(in the rows, 128 means zero)
Known rows, with every way that one mark hangs from another
j168[j590 j794]: [132 146 104 175  92 145 127 152 166 125 188 123 153  98 130 121 117 114
  61  79 153  95 121  89  41 137  99  79 111 125 109 106 101 104  92 124
 186 111 118 153 125  83 187 147 176 147 120 156 103]
j230[j716[j949[j79 j519 j680]]]: [143 153 117 159 117 162  94 157 117 129 148 148 148 104 115 168 124 116
  96  71 128 133  72  97  83 132 137  94 121 106 171 118 124 150 129  98
 154 133 120 127 118 122 113  98 131 147 136 185  71]
j320[j168[j519]]: [127 127 111 151  79 174 108 159 143 134 152 115 185 103 134  99  97 116
  67  93 149  88 136 100  85 107 127  89 125  88 129 107 120 113 108 146
 146 129 114 142 100 100 184 115 153 140 121 148  89]
j320[j168[j519[j949] j590 j794]]: [130 145 111 153  74 162 118 154 175 131 185  97 166  93 138  82  96 127
  50  75 162  76 139  93  38 117 107  78 113 105 106 102 130 100  91 144
 172 122 103 148  97  97 211 141 163 142 124 144  96]
j949[j238 j680]: [151 123 128 168  91 187 128 171 110 108 163 165 157 124 121 145 110  99
 110 106 149  95 108 109  71 138 166 110 167  97 148 129 104 130 129 110
 134 130 142 125 129 103 138 100 110 161 124 145  73]
j716[j230 j949[j238 j519 j680]]: [149 147 104 174 101 180 114 162 102 110 165 143 142 113 117 178 143 107
  91  60 127 114  88 103  55 124 144 118 136  88 144 142 102 137 144  94
 150 126 119 100 119 117 129 105  98 137 143 155  68]
j519[j949[j238 j680[j237]]]: [164 114 136 170 104 195 109 195  93 115 168 145 159 122 122 127 121 118
 135  91 162  74 101  98  69 135 163 125 166 114 161 133 110 135 138 104
 128 123 118 120 111 120 131 106 118 151 130 154  98]
j704[j320[j168[j794]]]: [112 143 113 169  69 164 112 149 155 158 164 111 169  83 128  88 108  93
  76  92 146  84 150  77  84 108 110  90 109  92 119 117  98  84  95 139
 157 122 138 165 112  96 185 137 174 166 127 120  82]
j716[j230 j949[j79 j519 j680[j237]]]: [145 146 110 158 110 170  96 157 134 109 136 144 133  92 124 181 138 106
  94  56 122 116  68 108  61 126 137 112 137  91 164 127 114 137 150  95
 158 115 117 112 116 129 107 102 115 138 149 172  59]
j320[j168]: [124 118 108 162  88 165 106 165 139 139 155 127 178 100 134 109 113 104
  81  92 146  97 138  87 100 115 124  83 125  95 135 117 101 107 109 133
 146 126 119 139 108  89 170 115 149 148 120 153  92]
j168[j519[j949]]: [148 125 114 154 101 189 101 172 102 131 167 109 180 124 127 110 107 136
  93  88 157  81 110 103  71 129 150 124 140 104 137 112 129 139 117 140
 142 123 109 139 103 124 160 110 148 127 107 155 108]
j358[j79 j962]: [ 86 114 104 145 104 151 100 140 127 169 151 135 146 124 139 156 144 137
  99  80 126 110 103 113 135 171 152  92 110 116 158 112  92 118 123 126
 151 110 125 150 179  91 132  91 163 161  90 173  87]
j358[j962]: [109 119 102 157 108 156  97 159 118 149 159 125 164 115 132 148 135 119
  97  97 128 108 102  98 126 146 139  98 132 125 138 116  90 110 124 129
 147 112 122 142 161 101 135 103 165 155 102 162  99]
j238[j268 j949[j519]]: [131 141  80 175 126 178 109 176 115 119 180 126 160 103 133 160 129 117
  82  70 147 119 119  79  89 127 136  90 146 121 128 105  98 107  98 105
 138  92 109 155 115  79 156 114 115 122 124 141 103]
j949[j79[j358] j238 j680]: [126 137 126 125  87 192 130 155 149 107 162 159 127 119 128 151 112 118
 115  98 133  98  78 124  76 176 178  90 186 105 153 125 129 124 138 123
 142 116 144 144 151 100 110  90  94 179 113 155  57]
j79[j358]: [108 126 111 152 102 181 109 163 129 140 158 139 165 126 130 133 134 113
 106  85 123 104  96  96 111 155 145  89 141 116 145 109 109 119 132 136
 143 108 119 127 133  94 139  99 149 147  96 165 107]
j519[j949[j238[j268] j680]]: [159 115 118 174 110 199 113 185  88 115 183 140 157 123 130 129 124 115
 122  87 165  88 117  93  73 139 168 126 166 114 156 130 115 128 123 103
 127 115 122 129 114 105 144 111 102 147 114 144  98]
j680[j237]: [146 113 130 180  99 176  96 186 115 120 132 142 179 109 125 135 119 107
 112  96 146  86 104  97  94 111 127 105 137 115 163 114  92 125 135 115
 140 116 110 132 113 108 132 111 170 144 142 167 110]
j238[j268 j949]: [131 129  95 186 125 175 111 172 118 118 184 133 163 106 139 150 122 109
  95  79 151 115 131  82  98 119 142 112 145 127 140 110  98 106 101 116
 136  96 122 153 119  72 155 121 123 125 112 141 113]
j237[j680]: [138 127 114 175 113 173 100 177 129 118 131 163 178 124 129 150 115  88
 120 108 152  98  99  95  92 121 158 104 157 107 156 109 111 134 127 121
 149 120 146 118 111  94 139  94 153 161 111 166  94]
j716[j949[j238 j680]]: [150 131 135 167 112 179 115 169 111 129 176 159 145 116 126 160 118  96
 110  86 152 100  96 109  65 131 153 124 151  95 133 127 112 141 124 107
 135 135 135 121 121  93 124 104 114 145 135 144  73]
j238[j949]: [132 127 111 168 121 161 109 177 122 129 178 139 164 111 126 147 122 116
 104  86 142 103 109  86  90 133 142 106 146 121 130 122  92 123 114 124
 146 113 127 144 126  95 139 109 140 132 113 158 104]
j949[j79[j358] j238[j268] j680[j237]]: [131 137 131 144  84 204 124 163 150  90 149 158 129 111 137 156 109 113
 119  94 143  94  87 124  77 152 170  94 186 116 174 113 132 112 138 112
 129 102 131 143 140  90 113  99  94 176 134 149  67]
j704[j320[j168]]: [113 138 113 166  73 169 109 156 141 153 156 114 176  88 129  91 107  90
  88  96 139  90 151  77  99 108 119  92 118  89 132 120  96  91 107 137
 147 124 139 161 107  95 176 125 165 163 129 127  85]
j519[j949[j680]]: [156 111 121 166 121 181  99 182 103 131 164 146 161 116 126 123 125 106
 124  85 153  94 104  87  80 144 162 126 156 107 159 120 114 137 131 107
 135 117 122 123 109 122 137 104 131 141 108 161  95]
j168[j519]: [139 129 111 156  93 181 108 160 117 127 152 121 185 121 126 120 100 124
  78  98 148  92 112 110  79 122 142 116 136  98 134 105 121 136 115 144
 146 126 119 144 109 115 163 110 155 131 111 156  97]
j320[j168[j794]]: [123 122 108 169  82 157 109 156 158 146 164 121 167  95 132 104 114 107
  63  88 155  89 137  86  81 113 109  81 115  99 118 112 106 100  94 134
 160 124 120 146 114  89 184 132 160 155 118 144  88]
j704[j320[j168[j519[j949]]]]: [119 143 116 156  70 180 107 157 137 152 162 101 179  90 129  80  98 104
  86  91 146  79 148  82  84 107 126 100 119  88 128 117 113  98 108 145
 145 127 132 160  99 109 183 123 164 154 128 125  86]
j519[j949[j79[j358] j238]]: [137 121 114 133 102 194 111 180 104 127 195 116 142 129 127 127 133 150
 126  81 151  77  91 101  84 167 161 102 162 124 146 142 122 131 128 122
 143 116 117 148 134 103 116 102 106 160 106 161 104]
j519[j949[j238]]: [154 111 113 165 106 192 111 191  76 130 195 121 164 131 122 123 132 136
 122  87 162  76 112  91  80 142 153 118 152 118 142 145 104 134 122 113
 137 124 116 137 120 106 138 111 116 148 114 152 114]
j716[j230]: [134 120  91 189  97 168 106 158 103 114 150 129 174 115 123 141 143 111
  92  76 124 111 119  88  97 117 133 118 121 104 168 142  84 122 142 123
 161 116 124 117 121 116 145 118 143 137 104 172 107]
j168[j519[j949] j590 j794]: [143 156 110 157  85 165 124 153 161 122 198  94 160 105 131  96 100 141
  56  72 167  73 116 100  10 134 112  99 116 121 101  97 136 117  91 141
 180 114 101 152 106 108 202 147 171 131 117 150 108]
j704[j320]: [121 136 112 172  86 173 109 161 121 151 158 122 173  99 123 108 113  95
 102  97 136  94 134  80  98 120 129 106 124  98 138 122  90 105 113 130
 146 121 143 161 116 102 158 121 167 156 123 134  91]

Rows
[152 124 116 181  93 197 129 168 107 100 165 161 156 119 129 148 111  94
 103 100 156 104 125 106  77 128 167 115 169 101 155 122 109 120 120 105
 128 118 138 134 123  87 149 110  98 157 124 135  77] : j949[j238[j268] j680]
[156 118 122 143 107 189 113 181 108 116 181 138 141 119 125 132 120 129
 127  90 159  83  94 103  71 159 171 116 174 111 154 139 123 138 129 108
 138 121 131 143 126 114 118 102  98 161 115 156  80] : j519[j949[j79 j238 j680]]
[145 145  92 132  95 198 129 161 126  95 159 145 131 108 126 167 115 122
  84  88 145 112  88 114  66 159 165  75 181  95 142 117 125 121 112  93
 140 109 129 163 133  95 126  97  73 167 140 142  47] : j949[j79 j238[j268] j519 j680]
[147 150 118 174 117 164  94 163 105 131 147 149 159 110 113 164 126 109
  96  72 129 135  81  90  84 123 136  99 117 105 168 114 116 149 132  96
 150 136 116 115 114 122 126 101 139 139 138 181  81] : j230[j716[j949[j519 j680]]]
[151 144 107 141  87 201 123 173 132  87 142 148 134 104 125 169 110 120
  95  90 148 100  82 118  62 145 158  75 182 101 156 113 122 120 124  88
 135 105 117 156 126 102 120  95  86 167 164 147  51] : j949[j79 j238[j268] j519 j680[j237]]
[150 142 120 156 111 181 114 174 106 131 173 152 143 115 118 169 124 103
  96  78 148 105  83 107  57 137 148 104 150  89 121 121 113 141 120  96
 138 131 122 123 119 100 126  97 106 141 148 144  65] : j716[j949[j238 j519 j680]]
[133 147 111 152  67 169 125 156 167 126 193  95 164  97 136  85  96 132
  52  77 167  70 141  97  33 116 111  77 116 106 103 110 129 101  91 143
 170 126 103 149 103  93 210 142 153 146 129 139  95] : j320[j168[j519[j949[j238]] j590 j794]]
[163 114 128 179 106 203 110 193  91 108 172 142 158 119 129 130 122 114
 129  87 167  80 113  96  70 128 163 127 168 116 167 127 114 128 132  99
 123 114 113 123 110 109 138 111 111 148 130 146 102] : j519[j949[j238[j268] j680[j237]]]
[104 148  94 121 119 163 106 166 149 135 176 124 138 106 127 166 133 140
  93  72 119 112  70  97  95 170 146  68 155 128 120 112 109 115 119 125
 154  97 116 159 151 101 119  92 125 146 115 165  82] : j238[j949[j79[j358[j962]] j519]]
[133 137 104 165 127 172 112 160 150 106 170 150 140  93 142 161 111 101
 100  80 148 121 112  93  88 137 160 110 168 120 153 103 117 109 107 110
 137  92 138 160 125  82 136 112 104 139 113 145  80] : j238[j268 j949[j79 j680]]
[136 123 105 144 105 201 112 177 102 121 197 113 140 127 134 129 134 146
 122  77 157  83 103  99  87 161 159 106 162 129 150 137 123 123 121 119
 138 107 115 153 132  91 125 106  98 157 103 153 107] : j519[j949[j79[j358] j238[j268]]]
[145 143 117 187 108 174 103 165  88 127 175 135 159 120 120 159 127 122
 101  76 142 123 103  93  90 111 132 112 111 121 169 132 111 140 124 105
 146 138 117 125 120  97 128 114 129 143 131 171 103] : j230[j716[j949[j238[j268]]]]
[135 159 109 159  77 157 129 143 173 119 183 103 164 102 131 106  93 130
  41  80 159  84 119 106  18 128 104  89 113 115  98  91 129 112  89 147
 185 117 110 157 113  98 205 147 181 135 121 148  97] : j168[j519 j590 j794]
[161 110 133 172 118 183  94 192 106 123 152 148 164 112 126 124 124 104
 132  86 155  86  99  90  78 134 157 127 158 111 169 117 112 136 140 104
 131 115 115 118 105 126 132 105 139 141 122 163 100] : j519[j949[j680[j237]]]
[112 161 113 161  60 164 121 144 172 147 170  99 171  79 132  77  90 102
  59  88 146  80 153  84  58 107 104  84 106  93 109 106 112  84  92 150
 165 123 130 168 103  96 207 142 179 160 133 121  83] : j704[j320[j168[j519 j590 j794]]]
[139 142 119 167 116 159  93 157 110 134 159 137 153 109 120 158 125 124
 102  74 132 125  84  94  95 124 131 104 113 117 173 127 117 147 126 110
 156 137 123 135 122 111 112 108 141 146 126 186  93] : j230[j716[j949[j79]]]
[134 148 129 160 115 164  95 153 128 130 152 153 145 108 122 162 123 110
 109  74 124 131  73  99  91 136 143 104 125 114 179 117 128 146 137 110
 152 131 128 122 126 117 109 100 136 151 123 187  81] : j230[j716[j949[j79[j358] j680]]]
[147 158 118 157  88 165 125 151 170 118 188 109 155 102 131 100  95 128
  58  74 166  78 111 103   4 137 122 103 127 115 108  91 142 120  98 135
 178 114 108 144 105 117 200 145 165 134 119 149  93] : j168[j519[j949[j680]] j590 j794]
[155 115 131 151 116 181  94 182 123 118 152 144 148 105 128 129 119 117
 132  85 154  86  87  98  77 149 160 118 166 114 172 119 122 137 137 106
 137 113 121 137 113 126 116 102 127 151 122 169  87] : j519[j949[j79 j680[j237]]]
[140 150 107 158 116 161  93 159 107 134 157 132 152 108 115 165 129 129
  93  70 128 130  76  94  90 131 128  91 112 114 164 124 118 148 125 103
 159 135 115 136 121 115 114 102 138 146 135 188  87] : j230[j716[j949[j79 j519]]]
[138 149  84 161 101 184 114 155 102 109 181 113 131 109 127 180 148 134
  80  51 134 111  92 105  68 127 133 106 131 102 143 149 106 126 128 101
 158 115 113 135 128  97 120 112  86 142 137 155  78] : j716[j230 j949[j79 j238[j268] j519]]
[125 141 108 149  77 164 120 157 164 120 165 109 179  96 141  94  91 115
  58  87 148  90 143  98  63 115 115  73 120  98 123 101 120 105 107 146
 162 127 109 146  95  91 199 125 159 138 130 153  93] : j320[j168[j519 j590]]
[148 154 118 157 108 171 105 161 108 123 160 145 144 110 113 170 122 124
  97  74 131 126  73 100  76 133 143  92 127 109 166 128 124 150 131  98
 152 140 122 128 125 118 111  99 116 153 142 178  71] : j230[j716[j949[j79 j238 j519 j680]]]
[127 144  78 154 125 175 110 167 133 113 179 121 145  96 137 166 125 127
  81  71 145 121 106  86  90 140 139  82 154 121 132 108 109 108  96 107
 145  89 116 173 124  78 139 110 104 133 123 147  89] : j238[j268 j949[j79 j519]]
[103 151  78 141 123 176 109 158 145 123 183 119 135 100 141 171 134 134
  84  64 130 123  93  91 102 157 144  73 156 133 130 100 115  98 105 116
 143  80 112 167 143  76 134 103 108 140 112 148  92] : j238[j268 j949[j79[j358[j962]] j519]]
[153 142 119 128  85 193 122 179 133  93 138 153 135 106 115 166 110 124
 100  95 142  92  65 121  55 154 158  72 182  97 149 120 119 131 133  92
 143 117 121 150 131 119 110  88  99 172 164 157  45] : j949[j79 j238 j519 j680[j237]]
[154 144 133 190 108 176 101 167  99 117 157 153 157 112 121 163 119 108
 109  78 142 120  96  98  83 108 139 116 123 117 182 123 116 142 135  99
 140 135 119 115 115 108 124 110 131 146 145 171  92] : j230[j716[j949[j238[j268] j680[j237]]]]
[147 141 122 180 107 170 103 166  89 131 172 138 161 121 115 158 126 124
 103  78 138 119  96  94  88 116 132 110 112 119 165 137 109 147 129 108
 149 143 119 122 123 106 125 110 133 146 132 175 101] : j230[j716[j949[j238]]]
[117 133  99 136  87 198 127 155 127 110 186 122 136 125 138 149 123 141
 101  88 144  97 103 114  96 160 156  85 164 123 147 129 120 110 116 127
 142 106 128 167 150  69 123 105  92 170 109 147  90] : j949[j79[j358] j238[j268]]
[151 133 118 161 105 181 103 182 127 113 114 165 167 101 116 154 117  91
  96  89 134 108  81  98  71 133 144  85 158  91 154  94 106 131 136  92
 138 112 111 120 107 129 138  94 143 143 154 163  66] : j949[j519 j680[j237]]
[125 137 115 136  90 199 130 152 145  99 166 154 126 116 137 155 112 114
 109  94 140 105  94 120  83 166 176  93 185 110 160 116 134 113 128 117
 133 105 141 149 147  83 121  97  83 176 112 144  63] : j949[j79[j358] j238[j268] j680]
[126 133 112 158  72 167 111 148 164 142 162 108 175  98 132  95  98 120
  49  88 158  83 135  99  65 106 113  89 115  92 109 102 124 103  91 149
 161 126 113 149 107  99 196 132 164 147 118 140  85] : j320[j168[j519 j794]]
[113 149 115 163  61 171 114 145 159 156 161 102 174  85 126  80  96 101
  66  94 148  78 148  86  73 103 112  95 109  86 114 109 112  89  93 149
 155 125 134 165 107 103 195 136 176 160 129 118  81] : j704[j320[j168[j519 j794]]]
[132 141 128 162 107 172  97 151 148 111 140 150 130  98 132 170 135 100
 112  59 119 112  73 111  73 131 146 125 140 101 178 125 120 131 161 113
 152 112 126 104 125 121 102 105 123 143 129 175  71] : j716[j230 j949[j79[j358] j680[j237]]]
[143 152 112 157 107 171 102 163  98 128 169 129 147 116 112 167 128 139
  94  73 133 123  79  99  83 132 131  90 118 115 159 136 117 147 124 102
 157 138 116 137 126 110 112 102 122 152 141 179  85] : j230[j716[j949[j79 j238 j519]]]
[132 124 113 149  84 179 104 166 134 136 162 108 182 106 133  92 100 122
  77  87 156  82 134  95  81 113 134  97 129  93 131 111 127 115 110 143
 144 129 108 139  95 106 181 116 146 138 117 149  95] : j320[j168[j519[j949]]]
[150 115 120 147 121 178  99 175 121 126 163 141 146 108 129 128 121 117
 123  86 152  94  92  96  81 159 165 118 165 109 161 123 124 137 129 110
 141 115 129 140 118 121 121 101 118 151 106 166  83] : j519[j949[j79 j680]]
[120 153  92 145 125 182 113 159 156 109 167 146 132  96 137 170 121 111
  90  68 134 127  91  94  84 155 159  81 172 119 142  93 126 107 111 107
 138  83 122 154 128  87 135 100  96 139 118 147  73] : j238[j268 j949[j79[j358] j519 j680]]
[134 143 104 135 124 163 110 170 150 116 161 150 139  98 121 165 116 115
  95  80 133 116  77  96  72 158 156  85 168 108 131 110 112 127 118 109
 149 107 129 152 128 112 122  94 113 143 128 161  63] : j238[j949[j79 j519 j680]]
[143 155 106 163 108 174 104 161  97 123 172 127 146 114 118 169 129 136
  90  69 138 126  85  96  86 127 132  92 118 117 161 132 119 143 119 100
 154 132 114 140 124 101 118 106 116 148 141 175  87] : j230[j716[j949[j79 j238[j268] j519]]]
[128 124 104 139 106 196 110 172 106 128 199 108 137 125 137 135 137 151
 120  78 151  85  99 102  97 166 161 104 161 135 148 135 122 116 122 119
 137 104 113 154 145  93 121 104 102 161 101 152 107] : j519[j949[j79[j358[j962]] j238[j268]]]
[155 120 115 153 109 196 113 177 107 111 183 136 140 116 133 134 121 126
 123  86 164  87 105 101  75 152 171 119 174 114 160 133 126 131 122 104
 134 113 128 147 123 104 125 105  88 158 113 148  86] : j519[j949[j79 j238[j268] j680]]
[138 149 100 154 113 167 102 150 131 115 147 142 133  96 125 178 140 106
  87  56 119 124  73 103  66 137 142 112 136  87 154 129 114 137 142  99
 161 117 123 116 121 125 112 102 108 138 134 169  56] : j716[j230 j949[j79 j519 j680]]
[109 142 104 152 126 171 110 152 164 113 172 147 131  97 147 165 119 108
 103  76 133 124 100  99 101 153 164 101 171 130 151  96 122 101 117 121
 136  83 133 153 145  79 129 104 108 145 102 147  81] : j238[j268 j949[j79[j358[j962]] j680]]
